Known rows, with every step that occurs:
tika -> begu -> pese -> nesu: [-0.33 -0.43 -1.71 -1.31  1.52 -2.18 -1.15 -0.21  0.72  1.03  2.29 -3.35
  2.13  2.48  2.65  1.00  1.36  1.15 -1.28  2.41  1.29  0.31  0.87]
tika -> nesu -> kapez -> vagulu -> midu: [-0.52 -2.22 -1.86 -0.10 -0.12  2.14 -1.90  0.29  0.74 -0.17  0.70  0.05
 -1.62  1.21  1.59  2.47 -0.39  0.90  0.07  4.36  1.44 -0.85 -3.30]
begu -> pese -> nesu -> kapez -> vagulu: [-0.78 -0.01 -1.72 -2.43  2.56 -0.86 -0.01 -0.29  0.74  0.62  2.50 -3.92
  1.23  2.24  2.49  1.64  0.46  0.73 -0.33  3.67  1.05  0.25 -1.42]
tika -> nesu -> rutuzag: [-1.48 -1.39 -1.56  0.48 -0.83  1.28 -0.78 -2.78  0.93 -0.27 -0.27 -1.35
  0.92  0.56  1.77 -0.43 -0.16  0.49 -0.03  2.58  1.55 -0.12 -0.09]
vagulu -> midu -> nesu: [-0.17 -2.92 -0.45  0.60 -1.02 -0.17 -1.22  2.76  1.07 -0.75  0.16  0.98
 -0.57  1.25  1.95  3.16 -0.16  0.70  0.14  3.67  0.30 -0.59 -3.21]
kapez -> vagulu -> rutuzag -> nesu: [-1.69  0.52  0.24 -0.56  0.16  0.57 -1.12  2.02  0.53  0.65  1.32 -1.53
  1.44  1.81  1.91  0.39  0.63 -0.40  0.96  2.22  0.16  1.67 -1.17]
tika -> nesu -> kapez: [-1.07 -1.26 -1.32 -1.07 -0.26  0.90 -0.45 -1.16 -0.36  0.15  0.43 -0.67
 -0.21  0.96  0.96  0.65 -0.24  0.42 -0.59  2.86  1.97 -0.76 -0.65]
midu -> nesu -> kapez: [-1.02 -2.13 -0.88 -1.15  0.28 -0.44  0.42  1.80 -0.32 -0.74  0.57 -0.29
  0.10  1.56  1.55  2.21  0.08  0.94  0.34  3.83  0.81 -1.05 -2.20]
tika -> begu: [ 0.20 -0.79 -1.03  0.33  0.48 -0.26 -0.96  0.51 -0.26  0.13  0.41  0.06
  0.36  0.57  0.32  0.27  0.72  0.74 -0.26  0.68  0.36 -0.36  0.85]
begu -> pese: [-0.42 -0.01 -0.43 -1.07  1.47 -1.91 -0.39 -0.65  0.22  0.92  0.34 -0.68
  0.71  1.32  0.39  0.11 -0.64  0.09 -0.70  0.81  0.40  0.10  0.49]
pese -> nesu -> tika: [-0.19  0.11 -0.90  0.55 -1.34  0.19 -0.01  1.08  0.81  0.44  2.69 -4.09
  1.54  0.70  3.46  1.59  0.62  0.91 -1.27  1.75  0.78  1.00 -1.16]
kapez -> nesu -> tika -> begu: [ 0.01 -0.12 -2.42  1.27 -1.32  0.18 -0.70  1.88  0.04  0.32  1.42 -1.63
  0.79  0.39  2.02  2.01 -0.04  1.79 -0.93  1.93  1.72 -0.29  0.31]
begu -> tika -> nesu -> midu: [-0.09 -0.67 -2.07  0.66 -3.23  3.13 -1.17  1.32  2.49  2.01  0.26 -2.00
  2.09  2.52  2.94  2.12  0.60  0.89 -1.58  2.60  1.23 -0.09 -3.05]
rutuzag -> vagulu -> midu -> nesu -> tika: [-0.22 -2.71 -1.00  3.00 -2.04 -0.49 -2.07  4.45  1.14  0.30  1.15 -0.68
  0.26  0.65  3.83  3.52 -0.05  1.73  0.04  4.87  0.22  0.17 -4.14]
vagulu -> rutuzag -> nesu -> tika -> begu -> pese: [-2.28 -1.12 -1.42 -0.66  0.91 -1.61 -1.96  2.92  0.17  1.81  3.37 -3.76
  2.98  4.17  3.85  1.82  0.23  1.20 -1.16  3.77  2.26  1.82  0.02]
midu -> nesu -> tika: [-0.54 -1.22 -1.12  0.90 -1.88 -1.00 -0.46  2.32  0.36  0.23  1.08 -1.24
  1.16  1.08  3.39  1.99  0.05  0.79 -0.57  3.29  0.46 -0.24 -2.01]
rutuzag -> nesu: [-1.32 -0.34 -0.28  0.10 -0.20  0.27 -0.24  1.92  0.51  1.02  0.44 -1.48
  0.56  1.87  0.98  0.72  0.44  0.55  0.89  0.86  0.95  0.49 -0.90]
pese -> begu -> tika -> nesu -> midu: [-1.66 -0.15 -1.65  1.22 -2.85  1.99 -0.05  2.17  3.00  2.65  0.87 -4.11
  2.27  3.38  3.22  1.48  0.79  0.29 -3.10  3.38  1.10 -0.08 -4.81]
pese -> nesu -> rutuzag -> vagulu -> midu: [-0.73 -2.54 -0.99  1.91  0.04  1.65 -1.08  0.75  2.14 -0.60  1.25 -2.95
  0.39  0.53  2.76  2.16  0.60  2.17  0.69  3.74  0.56  1.69 -3.00]
tika -> begu -> pese: [-0.23 -0.69 -1.32 -0.91  1.86 -2.34 -1.29 -0.26  0.01  1.00  0.67 -0.82
  1.10  1.90  0.76  0.46  0.18  0.90 -0.72  1.14  1.00 -0.30  1.40]
pese -> nesu: [ 0.03  0.44 -0.24 -0.63 -0.20  0.15  0.08  0.19  0.84 -0.10  1.52 -2.57
  1.22  0.58  1.98  0.67  1.03  0.29 -0.68  1.12  0.18  0.56 -0.35]
rutuzag -> nesu -> midu: [-1.35 -0.34 -0.49  0.43 -1.10  1.76 -0.77  3.28  1.62  1.69  0.48 -2.42
  0.80  4.03  1.59  1.43 -0.40  0.68 -0.16  1.53  1.14  0.39 -3.01]

Rows:
[-1.67 -0.11 -1.32  0.58 -2.16  0.48  0.44  0.71  1.72  1.87  0.84 -3.35
  2.06  1.16  2.77  0.70  1.68  0.15 -1.98  2.68  0.82 -0.01 -2.76] : pese -> begu -> tika -> nesu
[-0.31 -0.62 -1.78  0.28 -2.51  1.46 -0.69 -0.11  1.31  1.30  0.12 -1.35
  1.54  0.28  2.28  1.51  1.59  0.98 -0.57  1.94  0.82  0.15 -0.85] : begu -> tika -> nesu
[-0.89 -1.44 -1.96 -2.44  2.74 -1.27 -0.46  0.30  0.01  0.56  2.69 -3.87
  1.56  3.09  2.36  2.27  0.73  1.73 -1.15  3.71  2.13  0.00 -0.22] : tika -> begu -> pese -> nesu -> kapez
[-1.18 -0.96 -1.90  1.55 -0.63 -0.07 -1.42  3.57  0.27  1.36  1.85 -3.17
  1.53  2.54  2.83  2.02  0.93  1.75  0.16  2.09  1.91  0.61 -1.09] : rutuzag -> nesu -> tika -> begu
[-1.76 -0.61  0.01  0.02 -0.88  0.92 -0.70  3.16  0.50  0.77  2.56 -3.11
  1.81  2.01  3.24  1.45 -0.14  0.48 -0.47  2.49  1.39  1.88 -1.37] : vagulu -> rutuzag -> nesu -> tika
[ 0.03 -2.02 -0.91  0.07  1.17  2.09 -0.72  1.77  0.48 -0.61  1.03  0.45
 -2.05  0.89  0.37  2.88 -0.67  1.16  0.75  2.82  0.68 -0.23 -3.66] : nesu -> kapez -> vagulu -> midu
[-0.82 -0.40 -2.02 -0.81 -0.01  1.02 -0.92 -1.15 -0.21  0.29  0.55 -0.49
 -0.20  0.65  1.45  0.45  0.20  0.06  0.18  3.30  1.06 -0.90 -1.13] : tika -> nesu -> kapez -> vagulu
[-0.80 -2.19 -1.38  2.27 -0.38  2.00 -0.68  1.16  1.50 -0.62 -0.37 -0.62
 -0.67 -0.65  1.14  2.19 -0.81  2.34  1.14  3.18  1.15  0.75 -2.10] : kapez -> nesu -> rutuzag -> vagulu -> midu
[-0.37 -0.78 -2.16  0.21  0.90 -2.02 -1.47  0.93 -0.11  1.32  2.10 -2.41
  1.58  1.96  2.20  1.35 -0.18  1.34 -1.42  1.98  1.60  0.23  0.34] : nesu -> tika -> begu -> pese
[-1.67 -1.14 -2.21  0.46  0.60 -1.67 -1.65  2.86  0.36  2.35  2.32 -4.01
  2.27  3.94  3.26  2.04  0.47  2.06 -0.51  2.73  2.34  0.84 -0.69] : rutuzag -> nesu -> tika -> begu -> pese
[ 0.02  0.35 -1.44  1.10 -1.65  0.46  0.28  1.38  0.30  0.35  0.93 -1.74
  0.43 -0.41  1.77  1.80 -0.85  0.99 -0.83  1.15  1.15  0.25 -0.41] : kapez -> nesu -> tika
[-0.09 -0.61 -2.03  0.77 -0.80  0.06 -1.11  1.63  0.60  0.36  3.06 -3.93
  1.92  1.33  3.89  1.93  1.59  1.55 -1.37  2.41  1.20  0.64 -0.55] : pese -> nesu -> tika -> begu
[-1.22 -0.43 -0.96 -1.74  0.30  1.30 -1.38 -0.88 -0.25 -0.20  1.46 -0.62
  0.67  0.89  1.78  0.35  0.06 -0.56 -0.40  4.11  0.98  0.29 -0.85] : tika -> nesu -> kapez -> vagulu -> rutuzag
[-1.78 -0.49  0.41 -0.59 -0.75  2.03 -1.09  3.44  1.33  1.23  1.24 -2.36
  1.56  4.16  1.98  1.26 -0.75  0.11 -0.84  2.57  1.36  1.61 -2.58] : vagulu -> rutuzag -> nesu -> midu
[-1.82 -0.48 -1.14 -0.72  1.06  1.27 -0.01  2.45  0.07  0.74  0.88 -2.06
  0.05  2.25  1.09  1.72  0.59  0.95  1.83  2.59  1.10  0.29 -2.49] : rutuzag -> nesu -> kapez -> vagulu
[-1.64 -1.99 -2.25  0.58 -0.78  2.42 -0.28  2.37  2.39  1.29  1.81 -2.85
 -0.13  2.21  3.15  3.58  1.05  1.23 -1.20  5.59  1.34 -0.32 -6.47] : pese -> begu -> tika -> nesu -> kapez -> vagulu -> midu
[-1.75 -0.47  0.88 -1.02  0.06  0.41 -0.65  2.19  0.37  0.42  1.27 -1.48
  1.42  2.09  1.53  0.49  0.23 -0.15  0.22  1.91  0.68  1.58 -0.50] : vagulu -> rutuzag -> nesu
[-1.86 -0.35 -1.92 -0.31  1.04 -1.37 -2.53  2.95  0.63  1.88  3.25 -3.66
  2.79  3.99  4.21  1.65  0.58  1.00 -0.59  4.25  1.63  1.71 -0.58] : kapez -> vagulu -> rutuzag -> nesu -> tika -> begu -> pese
